Each row was made from one small tree. The marks that hang from a mark follow it in brackets, in alphabetical order. Every link used is in the known rows. Write each row's tree.
In the rows, 128 means zero.
Known rows
V[W[Q[H]]]: [119 114 144 130 128 142 136 119  73 149 118  86 135 132 151  83  74 102
 181]
U[Q[H[P]] V X[N]]: [130 116  57 106 147 173 119 113 153 141 158  84 176 101 144  92 188 106
  95]
Q[U]: [130 114 162 101 103 151 155 150  89 192 131  84  83 123 124  78 127 121
 141]
F[Q V]: [109 154 151 131 127 131 180 132  82 129 140 126  72 181  88  99  20 115
 144]
W[Q]: [119 118 138 130 118 144 158 126  90 133 121  92 120 143 114  76  27 115
 165]
Q[H U]: [163 107 148  79 115 146 179 145  75 221 141 101  69 106 139  82 141 103
 147]
V[F W[Q[H[P]]]]: [134  99 148 114 151 147 129 130  94 159 109  69 118 127 151  81  81 107
 181]
W[Q[H[P] U[V]]]: [163 100 136 102 127 165 145 102  96 174 148  81 121 111 168  74 130 103
 138]
P[H]: [150 126 131 107 111 150 193 153  97 141 135  78 111 133 100  83  43 112
 137]
X[N]: [124 128 131 126 119 140 175 162 112 160 115 102 115 149  91  87  88 136
 146]
U[Q[H] V[W]]: [102 123 100 135 122 154 116 105 114 171 153  63 110 114 186  90 122 103
 140]
V[F[Q[U]]]: [128 112 154  87 125 128 166 150  97 191 117 100  32 151 111  86  96 126
 153]
U[V]: [ 99 128 119 126  85 145 146 144 112 153 146  87  91 138 146  81  93 133
 144]
F[Q[H[P] U[V X]]]: [154 111 130  69 123 153 144 106  94 167 161 121 101 123 154  87 183 102
 111]
V[W]: [ 95 125 160 132 108 144 127 144  84 146 119  80 121 137 139  83  82 119
 166]
U[Q V[W] X]: [ 66 124  81 135 119 164  73 115 133 120 144  61 173 112 159  90 170 110
 126]
V[F W[Q]]: [100 108 147 132 136 137 123 144  97 149  95  65 112 144 134  82  69 121
 192]
Q[H[P] U[V[W] X]]: [149  99 127  78 123 174 106 122 102 177 156  82 155  84 186  83 250  99
 121]
U[Q X[N]]: [104 123  85 117 143 157 130 139 137 132 126  87 169 121  88  92 130 113
 116]

Write each row's tree
[113 121  46 111 136 157 129 126 145 154 149  92 159 107 134  96 188 110
 113]
U[Q[H] V X[N]]
[122 115  84  93 140 155 143 126 111 151 146  95 141  98 116  89 112  90
 125]
U[Q[H] X]
[148 134 179 109 153 152 149 107  69 163 148 107  96 149 141 101 124  92
 134]
F[Q[H[P] U] V[W]]
[171  97 125  89 150 165 147 118  99 158 130  97 167 107 127  80 163  98
 134]
W[Q[H[P] U[X[N]]]]
[103 119 118 137 106 145 123 117  96 147 135  80 127 132 177  83 112 117
 168]
U[V[W[Q[H]]]]
[129 107 156 119 130 147 130 118  69 171 118  79 130 123 157  82 124 101
 176]
V[W[Q[H U]]]
[ 99 142 160 119 136 144 126 127  76 132 130 110 122 160 111 104 147 105
 143]
F[Q[U[X]] V[W]]
[ 92 110  63 107 141 153  93 127 135 159 138  66 138  98 168  94 186 102
 142]
U[Q[H] V[F W] X]
[164  95 132  97 135 161 146 114 104 184 140  76 104 110 165  74 133 107
 146]
W[Q[H[P] U[V[F]]]]
[113 131 140 133 143 152 133 135  78 137 125  89 157 132 123  95 123  97
 166]
F[V[W[Q[H U[X]]]]]
[ 97 121  74 101 122 134 136 158 141 138 121 113 121 149 110  96 182 140
 139]
U[V[F[Q]] X[N]]
[130  96 148 107 144 140 132 138  84 191 101  69  97 122 153  83 129 108
 190]
V[F W[Q[H U]]]
[ 95 143 154 161 134 147 139 135  84 117 120  82 140 157 113  93  42 110
 172]
F[V[W[Q]]]
[ 95 126  78 116 103 149 130 158 136 128 132 104 165 131 116  89 184 137
 132]
U[V X[N]]
[103 121 136  99 108 142 116 118  92 150 137 108 107 144 145  92 184 118
 134]
F[Q[U[V[W] X]]]
[117 123  87 122 117 153 146 111 122 179 161  76  87 113 163  87  94 106
 126]
U[Q[H] V]
[143 103 166 116 138 161 121 109  76 161 126  72 144 117 167  78 126  97
 160]
V[W[Q[H[P] U]]]
